Known rows, with every way that one mark hangs from another
J_525{J_26{J_644{J_382{J_844}}} J_132 J_479}: [ 0.15  0.23 -0.11 -0.05  0.17  0.07 -0.10 -0.43 -0.30 -0.31  0.23  0.38
 -0.31  0.12 -0.06 -0.03  0.11  0.00  0.43 -0.22 -0.28  0.06  0.03 -0.35
  0.32]
J_644{J_382{J_844}}: [-0.36 -0.12  0.06  0.03  0.10  0.16  0.00 -0.14 -0.20 -0.20  0.12  0.32
  0.20 -0.12 -0.03 -0.33  0.15  0.21  0.14 -0.42 -0.03  0.27  0.00  0.16
  0.20]
J_844{J_288{J_132{J_382 J_644}}}: [-0.19 -0.13  0.10  0.08  0.17 -0.03 -0.01 -0.02  0.05  0.27 -0.27 -0.17
  0.25  0.01  0.12  0.15 -0.30 -0.02 -0.21 -0.12 -0.17  0.33  0.15 -0.58
  0.39]
J_382{J_844{J_288}}: [-0.41 -0.14 -0.09 -0.06  0.10  0.05  0.35  0.02 -0.35 -0.02 -0.18  0.27
  0.29 -0.12 -0.10 -0.35  0.10  0.00  0.18 -0.33 -0.03  0.36  0.08 -0.04
  0.39]
J_644{J_382{J_844{J_288}} J_525{J_26 J_479}}: [ 0.09  0.37 -0.40 -0.06  0.19  0.10  0.06 -0.48 -0.19  0.04  0.18  0.29
 -0.03  0.00  0.20  0.19  0.22 -0.14  0.39 -0.23 -0.34  0.29  0.16 -0.15
  0.23]
J_132{J_644}: [-0.35 -0.19  0.25  0.12  0.04 -0.01  0.13  0.07  0.12 -0.21  0.02  0.00
  0.38  0.20 -0.15 -0.35 -0.46  0.08  0.10 -0.23 -0.04 -0.11  0.09 -0.39
  0.59]
J_288{J_644{J_382 J_525{J_479}}}: [-0.11  0.48 -0.19 -0.05  0.13  0.36 -0.07 -0.21 -0.03 -0.25  0.43 -0.17
 -0.03 -0.14  0.32 -0.08 -0.25 -0.06 -0.10 -0.09 -0.31 -0.20  0.30 -0.28
  0.11]
J_844{J_288}: [-0.42 -0.14 -0.17  0.08  0.12  0.05  0.31 -0.05 -0.11  0.03 -0.09 -0.06
  0.31 -0.14 -0.03 -0.29 -0.21 -0.09  0.24 -0.20 -0.04  0.10  0.12 -0.18
  0.55]
J_288{J_132{J_382{J_844}} J_644{J_525{J_26}}}: [ 0.00  0.60 -0.09 -0.11  0.03  0.11 -0.16 -0.07 -0.15  0.04  0.08  0.12
 -0.37 -0.22  0.41 -0.09 -0.23  0.00 -0.53 -0.08 -0.14  0.38  0.00 -0.51
  0.04]
J_479{J_644{J_382{J_844}}}: [-0.37 -0.10  0.36  0.01 -0.16  0.26  0.07 -0.09 -0.18 -0.23  0.06  0.24
  0.19 -0.23 -0.12 -0.17  0.05  0.22  0.08 -0.33 -0.02  0.27  0.03 -0.02
  0.12]
J_132{J_382{J_844{J_288}} J_644{J_525}}: [-0.04  0.05  0.23 -0.06  0.12 -0.08  0.04 -0.02 -0.04  0.02 -0.27  0.24
  0.39  0.09  0.25  0.13 -0.12  0.06 -0.16 -0.05 -0.18  0.43  0.17 -0.26
  0.31]
J_644{J_382{J_844} J_525{J_132 J_479{J_26}}}: [-0.18  0.27 -0.01 -0.20  0.36  0.43  0.05 -0.36 -0.41 -0.39  0.00  0.09
 -0.05  0.19  0.51  0.08 -0.04  0.29  0.00 -0.16 -0.32  0.08  0.21 -0.30
 -0.05]
J_288{J_644{J_525{J_132 J_479}}}: [-0.11  0.41 -0.14 -0.27  0.39  0.32  0.15 -0.08 -0.19 -0.27  0.21 -0.21
 -0.14  0.08  0.37 -0.24 -0.50 -0.03 -0.18  0.00 -0.33 -0.34  0.27 -0.59
  0.29]
J_26{J_525{J_479} J_644{J_382}}: [ 0.00  0.13  0.01  0.19 -0.20  0.17  0.08 -0.46  0.27 -0.51  0.24 -0.16
  0.07 -0.02  0.28 -0.25 -0.21 -0.03  0.47 -0.08 -0.39 -0.12  0.15 -0.25
  0.19]
J_644{J_382 J_525}: [-0.20  0.06  0.00  0.07  0.09  0.19 -0.09 -0.26  0.07 -0.22  0.29 -0.14
  0.31 -0.19  0.33 -0.17 -0.31  0.18  0.00 -0.20 -0.15 -0.05  0.06 -0.08
  0.25]
J_844{J_288{J_644}}: [-0.43  0.07 -0.24  0.04  0.06  0.20  0.29  0.11 -0.20  0.06  0.02 -0.07
  0.07 -0.27  0.00 -0.31 -0.27 -0.26 -0.02 -0.14 -0.04  0.04  0.22 -0.19
  0.39]
J_288{J_132{J_382}}: [-0.33  0.04  0.03  0.06  0.16  0.08 -0.09 -0.10  0.06  0.03 -0.07 -0.25
  0.10 -0.16  0.18 -0.20 -0.30  0.16 -0.24 -0.16 -0.08  0.25 -0.01 -0.45
  0.39]
J_644{J_382}: [-0.38 -0.11 -0.03  0.15  0.09  0.16 -0.05 -0.22  0.03 -0.16  0.23 -0.05
  0.23 -0.15  0.01 -0.28 -0.15  0.12  0.18 -0.32 -0.06  0.01  0.03  0.03
  0.39]
J_288{J_132 J_644}: [-0.42  0.12 -0.07 -0.03  0.05  0.30  0.09  0.17 -0.19 -0.02  0.11 -0.23
 -0.07 -0.28  0.09 -0.43 -0.43 -0.03 -0.38 -0.23 -0.07 -0.04  0.11 -0.51
  0.18]
J_644{J_382{J_844{J_288}} J_525}: [-0.15  0.02 -0.10 -0.06  0.13  0.17  0.07 -0.22 -0.27 -0.01  0.02  0.20
  0.32 -0.25  0.32  0.00  0.12  0.07  0.04 -0.29 -0.20  0.34  0.11  0.12
  0.08]
J_525{J_26 J_479{J_132{J_382{J_844}} J_644}}: [-0.14  0.37  0.25  0.06 -0.02  0.04  0.20 -0.32  0.08 -0.20 -0.13  0.16
 -0.27  0.10 -0.22  0.10 -0.03  0.10  0.32 -0.05 -0.08  0.36 -0.01 -0.65
  0.04]
J_132{J_382{J_844} J_644}: [-0.24 -0.07  0.38  0.02  0.09 -0.10 -0.02  0.05  0.02 -0.19 -0.17  0.35
  0.28  0.21 -0.10 -0.21 -0.06  0.20 -0.07 -0.19 -0.01  0.35  0.05 -0.23
  0.45]
J_288{J_132{J_382} J_644{J_525{J_26}}}: [ 0.01  0.59 -0.18  0.03  0.02  0.13 -0.20 -0.14  0.09  0.08  0.19 -0.23
 -0.33 -0.26  0.46 -0.02 -0.53 -0.10 -0.51  0.03 -0.15  0.13  0.04 -0.64
  0.22]
J_525{J_132{J_382{J_844}} J_479{J_26}}: [-0.33  0.24  0.02 -0.14  0.39  0.21  0.13 -0.23 -0.32 -0.32 -0.28  0.16
 -0.18  0.33  0.22 -0.06  0.02  0.23  0.05 -0.06 -0.13  0.29  0.16 -0.42
  0.29]
J_26{J_644}: [-0.28 -0.05  0.13  0.15 -0.21  0.03  0.09  0.06  0.01 -0.39  0.09 -0.09
  0.28 -0.18 -0.13 -0.44 -0.41  0.04  0.16 -0.11  0.00 -0.12  0.07 -0.37
  0.53]
J_479{J_26 J_132 J_644{J_382{J_844} J_525}}: [-0.42  0.12  0.55  0.08 -0.21  0.50  0.18 -0.13 -0.18 -0.43 -0.12 -0.04
  0.11 -0.22  0.31  0.14 -0.30  0.40 -0.09 -0.08 -0.08  0.25  0.07 -0.35
 -0.57]
J_844{J_288{J_132 J_644{J_525}} J_382}: [-0.11  0.23 -0.31 -0.20  0.16  0.40  0.09  0.08 -0.32  0.29  0.02 -0.31
  0.04 -0.48  0.38  0.01 -0.30 -0.12 -0.32 -0.03 -0.32  0.27  0.21 -0.54
  0.25]
J_479{J_26{J_644} J_525}: [-0.52  0.01  0.07  0.31 -0.35  0.23  0.23 -0.01 -0.09 -0.54 -0.06 -0.30
 -0.05 -0.04  0.37 -0.33 -0.43  0.12  0.07  0.01  0.16 -0.11  0.19 -0.64
  0.20]
J_288{J_132 J_644{J_382{J_844} J_525}}: [-0.19  0.30  0.01 -0.20  0.06  0.41 -0.14  0.02 -0.35 -0.06  0.21  0.06
 -0.04 -0.39  0.44 -0.15 -0.11  0.15 -0.59 -0.30 -0.24  0.24  0.09 -0.23
 -0.30]

Rows
[-0.33 -0.16 -0.13  0.02  0.13  0.15  0.10 -0.17 -0.32  0.05 -0.03  0.32
  0.25 -0.19 -0.01 -0.12  0.28  0.02  0.24 -0.40 -0.09  0.41  0.07  0.21
  0.20]	J_644{J_382{J_844{J_288}}}
[-0.20  0.32  0.04 -0.08  0.14  0.16  0.17  0.02 -0.20  0.02 -0.20  0.07
  0.00 -0.29  0.38  0.03 -0.14  0.01 -0.29  0.04 -0.13  0.45  0.13 -0.25
 -0.30]	J_479{J_132{J_382{J_844{J_288{J_644{J_525}}}}}}
[ 0.10  0.23  0.00 -0.10  0.29  0.04 -0.02 -0.15  0.10  0.16 -0.20 -0.31
  0.23  0.13  0.39  0.40 -0.36 -0.05 -0.23  0.03 -0.43  0.19  0.32 -0.85
  0.32]	J_844{J_288{J_132{J_382 J_644{J_525{J_479}}}}}
[-0.05  0.23 -0.09  0.04  0.03  0.07 -0.12 -0.35 -0.09 -0.17  0.31  0.33
  0.02 -0.09  0.19 -0.15  0.00  0.12  0.13 -0.30 -0.12  0.21 -0.07  0.00
  0.20]	J_644{J_382{J_844} J_525{J_26}}
[-0.30 -0.02 -0.06 -0.02  0.16 -0.04  0.14 -0.08 -0.18  0.08 -0.28  0.26
  0.20 -0.13  0.02 -0.13  0.16  0.02  0.08 -0.19 -0.02  0.57  0.08  0.02
  0.42]	J_132{J_382{J_844{J_288}}}
[ 0.09  0.31 -0.46 -0.15  0.37  0.22  0.09 -0.21 -0.29  0.21  0.15 -0.02
 -0.27 -0.17  0.33  0.05 -0.35 -0.26  0.07  0.07 -0.29  0.11  0.14 -0.43
  0.62]	J_844{J_288{J_644{J_525{J_26 J_132}}} J_382}
[-0.41  0.08 -0.15 -0.10  0.03  0.17  0.34  0.19 -0.44  0.02 -0.09  0.29
  0.04 -0.24 -0.06 -0.37  0.02 -0.18 -0.04 -0.25 -0.01  0.30  0.18 -0.07
  0.22]	J_382{J_844{J_288{J_644}}}
[-0.46  0.20  0.36  0.10 -0.30  0.37  0.29  0.05  0.01 -0.43 -0.09 -0.34
  0.21 -0.16  0.28 -0.11 -0.70  0.18 -0.16  0.05 -0.02 -0.10  0.19 -0.58
  0.22]	J_479{J_26 J_644{J_525}}
[-0.15  0.43  0.07 -0.22  0.09  0.25 -0.11  0.09 -0.21 -0.04 -0.03  0.02
 -0.11 -0.30  0.47 -0.17 -0.22  0.14 -0.74 -0.09 -0.16  0.37  0.08 -0.43
 -0.07]	J_288{J_132{J_382{J_844}} J_644{J_525}}
[-0.20 -0.08  0.18  0.08 -0.18  0.11 -0.09 -0.06 -0.23 -0.38  0.13  0.30
  0.20 -0.25 -0.09 -0.28  0.07  0.16  0.17 -0.29 -0.06  0.21  0.02  0.00
  0.16]	J_26{J_644{J_382{J_844}}}
[-0.40  0.00  0.24  0.06  0.16  0.02  0.12 -0.10 -0.03 -0.21 -0.18  0.16
  0.11 -0.04 -0.01 -0.28 -0.03  0.29  0.05 -0.17  0.04  0.44 -0.11 -0.21
  0.00]	J_479{J_132{J_382{J_844}}}
[-0.06  0.10  0.31  0.00  0.11  0.02 -0.19 -0.03  0.21 -0.04 -0.07 -0.26
  0.29  0.05  0.39  0.06 -0.59  0.22 -0.49 -0.03 -0.24  0.12  0.09 -0.71
  0.28]	J_288{J_132{J_382 J_644{J_525}}}
[-0.20  0.19  0.38  0.14 -0.07  0.18  0.36 -0.41  0.49 -0.38 -0.17 -0.37
 -0.05  0.08  0.25 -0.07 -0.44  0.13  0.29  0.12 -0.27  0.11  0.08 -0.63
 -0.04]	J_26{J_525{J_479{J_132{J_382} J_644}}}
[-0.11  0.35  0.11 -0.28  0.33  0.18 -0.06 -0.02 -0.28 -0.19 -0.03  0.17
 -0.17 -0.06  0.49 -0.21 -0.24  0.17 -0.50 -0.01 -0.16  0.21  0.08 -0.23
  0.14]	J_288{J_644{J_525{J_132{J_382{J_844}}}}}
[ 0.07  0.29 -0.09  0.01  0.35 -0.06 -0.13 -0.41  0.15 -0.11  0.11 -0.07
 -0.14  0.11  0.43 -0.04 -0.48  0.08 -0.04  0.03 -0.14  0.03 -0.05 -0.43
  0.61]	J_644{J_525{J_26 J_132{J_382}}}
[-0.58 -0.05  0.21  0.35 -0.29  0.25  0.31 -0.04 -0.07 -0.55 -0.14 -0.43
 -0.07 -0.04  0.36 -0.25 -0.55  0.22  0.13  0.04  0.15 -0.07  0.09 -0.80
 -0.23]	J_479{J_26{J_644} J_132 J_525}
[-0.26  0.23  0.17  0.19 -0.34  0.22  0.12  0.07 -0.05 -0.54  0.00 -0.27
  0.24 -0.17  0.32 -0.20 -0.66  0.12 -0.08  0.11 -0.06 -0.14  0.19 -0.55
  0.26]	J_479{J_26{J_644{J_525}}}
[-0.27 -0.24  0.32  0.20  0.14  0.28  0.12 -0.41  0.13 -0.37 -0.07 -0.11
  0.05  0.40  0.56 -0.10 -0.54  0.19  0.13 -0.12 -0.26 -0.09  0.10 -0.28
  0.08]	J_479{J_26{J_525{J_132{J_644{J_382}}}}}
[-0.13 -0.03  0.03 -0.06  0.39  0.23 -0.11 -0.34 -0.08 -0.19  0.23 -0.14
  0.18 -0.05  0.48 -0.10 -0.37  0.24 -0.07 -0.18 -0.25 -0.13  0.06 -0.15
  0.27]	J_644{J_382 J_525{J_132}}
[-0.40  0.29  0.61  0.06 -0.19  0.31  0.22 -0.02 -0.05 -0.40 -0.37 -0.10
  0.05 -0.13  0.33  0.12 -0.41  0.41 -0.22  0.13 -0.01  0.39  0.06 -0.57
 -0.35]	J_479{J_26 J_132{J_382{J_844}} J_644{J_525}}
[-0.28  0.04 -0.33 -0.11  0.17  0.35  0.14  0.12 -0.36  0.34 -0.04 -0.23
 -0.05 -0.43  0.08 -0.11 -0.14 -0.17 -0.14 -0.15 -0.21  0.33  0.17 -0.45
  0.38]	J_844{J_288{J_132 J_644} J_382}
[-0.33  0.11 -0.08  0.34  0.10 -0.05  0.08 -0.43  0.26 -0.13  0.04 -0.22
 -0.32  0.11  0.34 -0.15 -0.30  0.11  0.24 -0.04  0.15  0.16 -0.11 -0.60
  0.12]	J_479{J_132{J_382} J_525{J_26}}
[ 0.15  0.70 -0.29 -0.13  0.39  0.11 -0.10 -0.36  0.03 -0.12  0.24 -0.10
 -0.49  0.14  0.44  0.05 -0.43 -0.15 -0.12  0.15 -0.30 -0.11  0.19 -0.63
  0.46]	J_288{J_644{J_525{J_26 J_132{J_382} J_479}}}
[ 0.03  0.05  0.03 -0.09 -0.12  0.21 -0.10 -0.09 -0.39  0.00 -0.04  0.03
  0.24 -0.46  0.40  0.15 -0.02  0.07 -0.22 -0.20 -0.33  0.39  0.12 -0.29
 -0.17]	J_26{J_644{J_382{J_844{J_288{J_132}}} J_525}}
[-0.16  0.25  0.23 -0.03  0.06  0.30  0.01 -0.18 -0.17 -0.41  0.01  0.17
  0.20  0.32  0.26  0.16 -0.11  0.21  0.02 -0.15 -0.28  0.10  0.30 -0.39
 -0.04]	J_132{J_644{J_382{J_844} J_525{J_479{J_26}}}}
[-0.28 -0.26  0.13 -0.12  0.13  0.06  0.23  0.16 -0.35  0.17 -0.28  0.21
  0.30  0.05 -0.05 -0.11 -0.08  0.03 -0.14 -0.37 -0.17  0.38  0.11 -0.48
  0.18]	J_382{J_844{J_288{J_132{J_644}}}}
[-0.08  0.41 -0.16  0.06  0.19  0.06  0.22 -0.38  0.17 -0.28  0.22 -0.21
 -0.04  0.14  0.12 -0.10 -0.46 -0.02  0.35 -0.04 -0.22 -0.14  0.05 -0.74
  0.16]	J_644{J_525{J_26 J_479{J_132}}}
[-0.26 -0.01  0.22 -0.08  0.33  0.31  0.05 -0.22 -0.36 -0.33 -0.11  0.27
 -0.03  0.50  0.09  0.10 -0.02  0.23  0.15 -0.26 -0.25  0.08  0.25 -0.39
  0.09]	J_525{J_132{J_644{J_382{J_844}}} J_479{J_26}}
[-0.20 -0.12  0.19  0.02  0.13 -0.12  0.10  0.01 -0.08  0.06 -0.34  0.35
  0.30  0.14 -0.06  0.02  0.03  0.02  0.04 -0.17 -0.05  0.49  0.13 -0.17
  0.44]	J_132{J_382{J_844{J_288}} J_644}
[ 0.11  0.12 -0.09  0.03  0.11 -0.17  0.00 -0.25 -0.24  0.00 -0.21  0.39
 -0.21 -0.04  0.05  0.06  0.00 -0.10  0.21 -0.03 -0.11  0.42 -0.01 -0.30
  0.51]	J_525{J_26{J_644} J_132{J_382{J_844{J_288}}}}
[-0.07  0.12  0.08 -0.09  0.39  0.05 -0.09 -0.23  0.06 -0.19 -0.02 -0.19
  0.11  0.03  0.51 -0.13 -0.48  0.25 -0.22  0.03 -0.18  0.00  0.03 -0.35
  0.49]	J_644{J_525{J_132{J_382}}}
[-0.07  0.42 -0.36 -0.05  0.19  0.34  0.06 -0.22 -0.14  0.02  0.27 -0.16
  0.02 -0.23  0.37  0.14 -0.13 -0.23  0.01 -0.05 -0.35 -0.04  0.39 -0.23
  0.11]	J_844{J_288{J_644{J_382 J_525{J_479}}}}
[-0.70 -0.03  0.26  0.23 -0.32  0.37  0.41 -0.01 -0.04 -0.41 -0.15 -0.36
 -0.08 -0.01  0.33 -0.22 -0.47  0.19 -0.02 -0.02  0.20 -0.06  0.19 -0.66
  0.17]	J_479{J_26 J_525 J_644}
[-0.20  0.07  0.08 -0.07  0.07  0.19 -0.06 -0.18 -0.15 -0.26  0.18  0.22
  0.28 -0.18  0.27 -0.21  0.01  0.26 -0.06 -0.31 -0.15  0.19  0.02  0.06
  0.07]	J_644{J_382{J_844} J_525}
